Each row was made from one small tree. The marks that hang from a mark follow it in brackets, in the order of their numbers. Every link used is in the known rows. Write each row's tree.
Known rows:
k300{k964}: [ 0.45 -1.52  0.49 -2.18  0.75 -1.25  1.43  0.26  0.36  2.33  0.76  0.34
 -0.06 -0.64 -1.61 -1.44  0.19  1.66 -0.90 -2.35  0.87  0.11]
k591{k561}: [ 0.62  0.49  1.59 -0.93  0.58 -0.13  2.39  1.24 -0.47  3.19  0.85 -0.21
 -1.23 -0.76 -0.84 -2.19  1.07  1.20 -1.83 -1.92  0.51  0.16]
k274{k598{k561{k591 k791} k964}}: [ 0.92 -1.09  0.57 -1.39  0.63 -1.16 -0.21  1.02 -1.08  3.87  1.53  0.52
 -1.85 -0.70 -0.81 -1.98  1.99  1.08  0.53 -1.53  0.97 -1.55]
k274{k598{k561}}: [ 0.63 -0.23  0.85 -1.33 -0.22 -0.21  1.55  1.16 -0.81  3.79  1.63  0.42
 -1.13  0.01 -0.84 -2.19  1.52  0.69  0.43 -1.82  1.31 -1.19]
k598{k274}: [ 1.26  0.04  0.14 -1.51  0.46 -0.44  1.58  0.07 -0.07  4.11  1.02 -0.04
 -1.36 -1.26 -0.80 -1.18  0.85  0.80  0.43 -1.76  0.67  0.33]
k300{k964{k163 k598{k274}}}: [ 1.30 -0.37 -0.65 -2.79  1.26 -0.71 -0.52  0.86  0.09  3.04  0.61  1.57
 -1.25  0.25 -1.25 -1.97  1.50  1.25 -0.68 -2.76  1.33 -1.63]
k561{k591}: [ 0.73 -0.66  0.50 -1.27  0.81 -1.19  1.20  0.83 -0.42  2.26  0.75 -0.90
 -1.23 -0.28 -1.26 -1.33  0.20  1.18 -0.77 -2.39  0.02 -0.35]
k591{k561{k598{k964{k300}} k791}}: [ 0.92 -0.10  0.93 -1.81  0.14 -1.43  0.14  0.03 -1.25  0.85  1.11  1.33
 -1.37 -2.05 -0.76 -2.09  3.08  1.21 -1.43 -3.00 -0.09 -0.64]
k964{k163 k300 k598}: [ 1.16  2.18 -0.78 -2.47 -0.16 -0.35 -1.32  1.68 -0.42 -1.00  0.91  2.20
 -0.86  0.78 -1.31 -2.31  3.04  0.26 -2.24 -4.62  1.21 -2.29]
k163{k964{k300 k598{k274 k561}}}: [ 0.86  0.62 -0.58 -2.44  0.47 -0.51  0.41  1.35 -0.57  3.67  0.85  1.36
 -0.53 -0.01 -0.74 -2.00  3.71  0.65  0.37 -2.92  2.07 -2.16]
k964{k163 k300 k598{k274}}: [ 1.84  2.29 -1.14 -2.69  0.33 -0.30 -1.62  1.17 -0.50  0.83  0.89  2.29
 -1.38  0.34 -0.97 -2.01  3.25  0.06 -1.07 -4.02  1.50 -2.21]
k561{k598{k964}}: [ 0.67 -0.98 -0.27 -1.93 -0.10 -1.38  0.52  0.37 -0.64  0.91  0.68  0.77
 -1.62 -1.53 -0.82 -0.97  2.13  0.93 -1.65 -2.72 -0.38  0.01]
k598{k964}: [ 0.58 -0.15  0.13 -1.36  0.63 -0.74  0.79  1.28  0.22  2.11  0.59  0.28
 -1.43 -1.32 -0.96 -0.95  1.29  1.15 -2.05 -1.77  0.48  0.72]
k300{k964{k163 k598}}: [ 0.81 -0.40 -0.36 -2.60  0.86 -0.78 -0.40  1.24  0.18  1.45  0.66  1.50
 -0.77  0.59 -1.50 -2.16  1.30  1.38 -1.59 -3.21  1.03 -1.65]
k591{k561{k598{k274} k791}}: [ 1.19 -0.47  1.06 -1.57 -0.01 -1.00  1.18 -0.59 -1.30  3.04  1.38  0.64
 -1.65 -1.97 -0.53 -2.33  2.28  1.17  0.31 -2.49 -0.47 -0.66]
k591{k561{k598}}: [ 0.66 -0.11  1.17 -1.37  0.13 -0.62  2.00  0.59 -1.10  2.15  0.88  0.31
 -1.53 -1.08 -0.68 -2.12  1.92  1.10 -1.68 -2.54 -0.08 -0.35]
k300{k964{k598{k274 k561{k591}}}}: [ 1.21 -1.67 -0.10 -2.46  2.01 -0.98 -0.17  0.64 -0.49  5.42  0.77  0.45
 -0.73 -0.50 -0.50 -1.64  0.64  1.52  0.87 -1.75  1.28 -1.27]
k274{k598{k561 k964}}: [ 0.76 -0.37  0.50 -1.38  0.42 -0.42  0.68  1.57 -0.70  4.10  1.27  0.83
 -1.69 -0.49 -0.63 -1.76  2.11  0.85 -0.43 -1.24  1.61 -0.85]
k163{k964{k598}}: [ 0.07  0.38 -0.42 -1.89 -0.33 -0.17  1.67  1.51 -0.02  1.71  0.52  0.31
 -1.25  0.53 -1.33 -2.17  2.53  1.13 -1.00 -3.31  0.86 -1.58]
k598{k561}: [ 0.34 -0.94  1.11 -1.26  0.56 -0.48  1.43  1.39 -0.28  4.75  1.59 -0.14
 -0.02 -0.67 -0.64 -1.77  0.62  0.93  0.07 -1.40  0.46 -0.24]
k300{k964{k163}}: [ 0.66 -1.05  0.21 -2.38  0.98 -1.30  0.49  0.89  0.42  2.17  0.84  1.11
 -0.32  0.21 -1.98 -1.79  0.96  1.40 -1.73 -2.59  1.09 -0.96]
k274{k598{k561 k964{k163}}}: [ 0.93 -0.08  0.31 -1.65  0.55 -0.43 -0.01  2.04 -0.59  4.05  1.31  1.45
 -1.95  0.15 -0.94 -2.01  2.74  0.66 -1.06 -1.43  1.74 -1.64]

Which tree is each row?
[ 1.48 -1.37 -0.36 -2.01  0.79 -1.78  0.52 -0.52 -1.35  3.06  0.74 -0.16
 -1.99 -1.09 -0.70 -0.99  1.44  0.84  0.53 -2.58 -0.42 -0.96] -> k561{k591 k598{k274}}
[ 0.72 -1.65  0.18 -2.28  1.63 -1.03  0.00  1.07 -0.39  3.74  0.81  0.36
 -0.27 -0.13 -0.78 -1.87  0.36  1.70 -0.03 -2.26  0.92 -1.34] -> k300{k964{k598{k561{k591}}}}
[ 0.47 -0.28  0.35 -1.54 -0.14 -0.14 -0.08  1.01 -0.62  2.68  1.72  0.45
 -0.56 -0.68 -0.35 -2.49  1.22  1.07  0.91 -2.85 -0.21 -1.36] -> k964{k598{k561{k791}}}
[ 1.16  0.60  0.14 -2.01  0.53 -0.70 -0.57  1.90 -0.78  2.89  1.33  2.04
 -1.36  0.14 -1.07 -1.98  3.40  0.41 -1.30 -2.02  2.28 -1.90] -> k274{k598{k561 k964{k163 k300}}}
[ 1.05 -1.10  0.52 -1.82  1.64 -1.96 -1.50  1.03 -0.84  3.50  1.42  0.78
 -0.26 -1.60 -0.67 -1.35  2.10  1.15  0.05 -1.85  0.68 -1.13] -> k598{k561{k591 k791} k964{k300}}
[ 0.38  1.10 -0.60 -2.36 -0.42 -0.54  0.91  1.31 -0.26  0.26  0.49  1.12
 -0.62  0.39 -1.43 -2.07  3.45  0.84 -1.26 -4.08  1.53 -1.86] -> k163{k964{k300 k598}}
[ 1.46 -1.88 -0.20 -2.06  0.18 -2.31 -0.29 -1.54 -1.48  2.13  1.43  0.08
 -1.74 -1.72 -0.88 -1.49  1.65  1.11  2.00 -3.13 -1.22 -1.42] -> k561{k591 k598{k274} k791}
[ 0.63  0.40 -0.69 -2.04  0.08 -0.16  1.49  1.08 -0.11  3.18  0.52  0.45
 -1.57  0.09 -1.04 -1.93  2.81  0.99  0.02 -2.82  1.26 -1.51] -> k163{k964{k598{k274}}}
[ 0.74  0.27  0.05 -1.95  0.03 -0.20 -1.28  1.71 -0.50  2.57  1.80  1.39
 -0.88  0.52 -0.80 -2.97  2.15  0.78 -0.12 -3.11  0.02 -2.70] -> k964{k163 k598{k561{k791}}}
[ 0.96 -0.06  0.44 -1.79 -0.09 -1.04 -0.42  0.79 -0.95  2.42  1.70  1.62
 -1.03 -0.96 -0.86 -1.97  3.03  0.79  0.23 -2.21  1.54 -1.35] -> k274{k598{k561{k791} k964{k300}}}
[ 1.90  1.05 -0.75 -2.35  1.37 -1.10 -1.17  1.08 -0.02  2.97  0.64  1.98
 -1.75 -1.07 -1.03 -0.85  3.26  0.38 -1.69 -2.01  1.88 -0.56] -> k598{k274 k964{k163 k300}}
[ 1.38 -1.67  0.74 -1.50  1.49 -1.39  0.02 -0.02 -0.94  6.77  1.89 -0.34
 -0.82 -1.47 -0.38 -1.63  0.89  1.07  2.66 -1.00  0.18 -1.06] -> k598{k274 k561{k591 k791}}
[ 1.89 -0.87 -0.88 -2.44  1.41 -2.26 -0.94 -0.17 -1.39  2.17  0.38  0.87
 -2.11 -1.66 -0.58 -0.45  2.74  0.73 -0.49 -2.55  0.40 -0.84] -> k561{k591 k598{k274 k964{k300}}}
[ 1.10  0.94 -0.36 -2.16  0.77 -1.15 -0.91  1.67  0.11  0.59  0.65  1.79
 -1.13 -0.47 -1.46 -1.21  2.93  0.62 -3.13 -2.76  1.38 -0.60] -> k598{k964{k163 k300}}
[ 1.62 -1.82  0.34 -1.56  2.32 -1.61 -1.03  0.53 -0.78  7.18  1.43  0.15
 -1.59 -2.13 -0.09 -1.09  1.56  1.21  1.67 -0.28  0.62 -0.69] -> k598{k274 k561{k591 k791} k964}
[ 1.48  1.02 -0.40 -2.27  0.66 -0.26 -0.73  0.96 -0.95  3.46  1.21  1.40
 -0.47 -0.85 -0.05 -1.80  2.45  0.32  0.80 -2.85  1.55 -1.37] -> k964{k300 k598{k274 k561}}
[ 0.76 -0.63  1.05 -1.50  0.21 -1.23  0.64  0.16 -1.11  1.78  1.14  0.82
 -1.76 -1.96 -0.69 -2.18  2.51  1.43 -1.25 -2.57 -0.52 -0.41] -> k591{k561{k598{k964} k791}}
[ 1.21 -0.06  0.91 -1.54  0.55 -0.65  1.83  0.21 -1.20  3.78  0.89  0.44
 -1.87 -1.44 -0.43 -1.93  2.07  0.98 -0.78 -2.05  0.26 -0.29] -> k591{k561{k598{k274}}}
[ 1.21  0.11 -0.12 -1.71  0.68  0.22  0.22  1.21 -0.65  5.17  1.26  0.46
 -1.22 -0.76  0.13 -1.91  1.27  0.72  1.22 -1.82  0.72 -1.03] -> k964{k598{k274 k561}}
[ 0.51 -1.39  0.79 -1.42  0.91 -1.13 -0.19  1.08 -0.26  4.43  1.67  0.54
 -0.52 -1.86 -0.52 -1.59  1.57  1.29  0.12 -1.11  0.16 -0.21] -> k598{k561{k791} k964}
[ 0.54 -1.79  1.18 -1.31  0.84 -1.43  0.31  0.62 -0.81  4.40  1.88 -0.54
 -0.19 -0.83 -0.80 -2.01  0.55  1.29  1.35 -1.80 -0.34 -1.18] -> k598{k561{k591 k791}}
[ 1.61 -1.99 -0.57 -2.15  0.86 -2.52 -1.11 -1.07 -1.36  2.43  1.06  0.49
 -2.37 -2.28 -0.66 -1.03  2.24  1.23  1.03 -2.52 -0.96 -1.07] -> k561{k591 k598{k274 k964} k791}
[ 1.33 -0.15  0.61 -1.63  1.07 -0.77  1.14  0.56 -1.11  4.00  0.60  0.74
 -2.38 -1.87 -0.24 -1.58  2.57  1.04 -1.48 -1.58  0.50  0.01] -> k591{k561{k598{k274 k964}}}
[ 0.93 -2.10 -0.19 -1.94  0.35 -2.55 -0.91 -0.59 -1.24  0.53  1.10  0.35
 -1.90 -1.82 -0.99 -1.28  2.03  1.41 -0.09 -3.16 -1.38 -1.13] -> k561{k591 k598{k964} k791}
[ 1.22  1.25 -0.29 -2.05 -0.04 -0.76 -0.33  1.42 -0.48  0.52  0.92  1.99
 -2.01  0.17 -1.50 -1.72  3.37  0.45 -2.17 -2.94  2.04 -1.46] -> k274{k598{k964{k163 k300}}}
[ 0.72 -0.38  0.18 -1.49  0.90 -0.29  0.05  1.73 -0.88  3.62  1.10 -0.17
 -1.01 -0.03 -0.19 -2.06  0.89  1.00  0.19 -2.38  0.24 -1.50] -> k964{k598{k561{k591}}}
[ 0.74 -0.96 -0.06 -2.59  1.37 -0.70 -0.57  1.59 -0.05  3.35  1.02  1.54
 -0.34  0.58 -1.15 -2.31  1.29  1.37 -0.91 -2.54  1.23 -1.98] -> k300{k964{k163 k598{k561}}}
[ 1.53 -0.31 -0.83 -2.49  0.40 -1.60 -0.28 -0.27 -0.90  1.68  0.70  1.54
 -1.66 -2.06 -0.54 -0.63  3.09  0.55 -0.70 -2.72  0.55 -0.10] -> k561{k598{k274 k964{k300}}}
[ 1.03  0.89 -0.08 -1.80 -0.19 -0.75  0.40  0.92 -0.56  0.62  0.86  1.33
 -1.80 -0.56 -1.28 -1.47  2.75  0.65 -1.48 -2.72  1.86 -0.60] -> k274{k598{k964{k300}}}
[ 1.34 -0.57 -0.78 -2.49  1.08 -2.35 -1.42  0.79 -1.19  0.16  0.45  1.32
 -1.84 -0.50 -1.16 -1.04  3.13  0.72 -2.27 -3.38  0.14 -1.79] -> k561{k591 k598{k964{k163 k300}}}
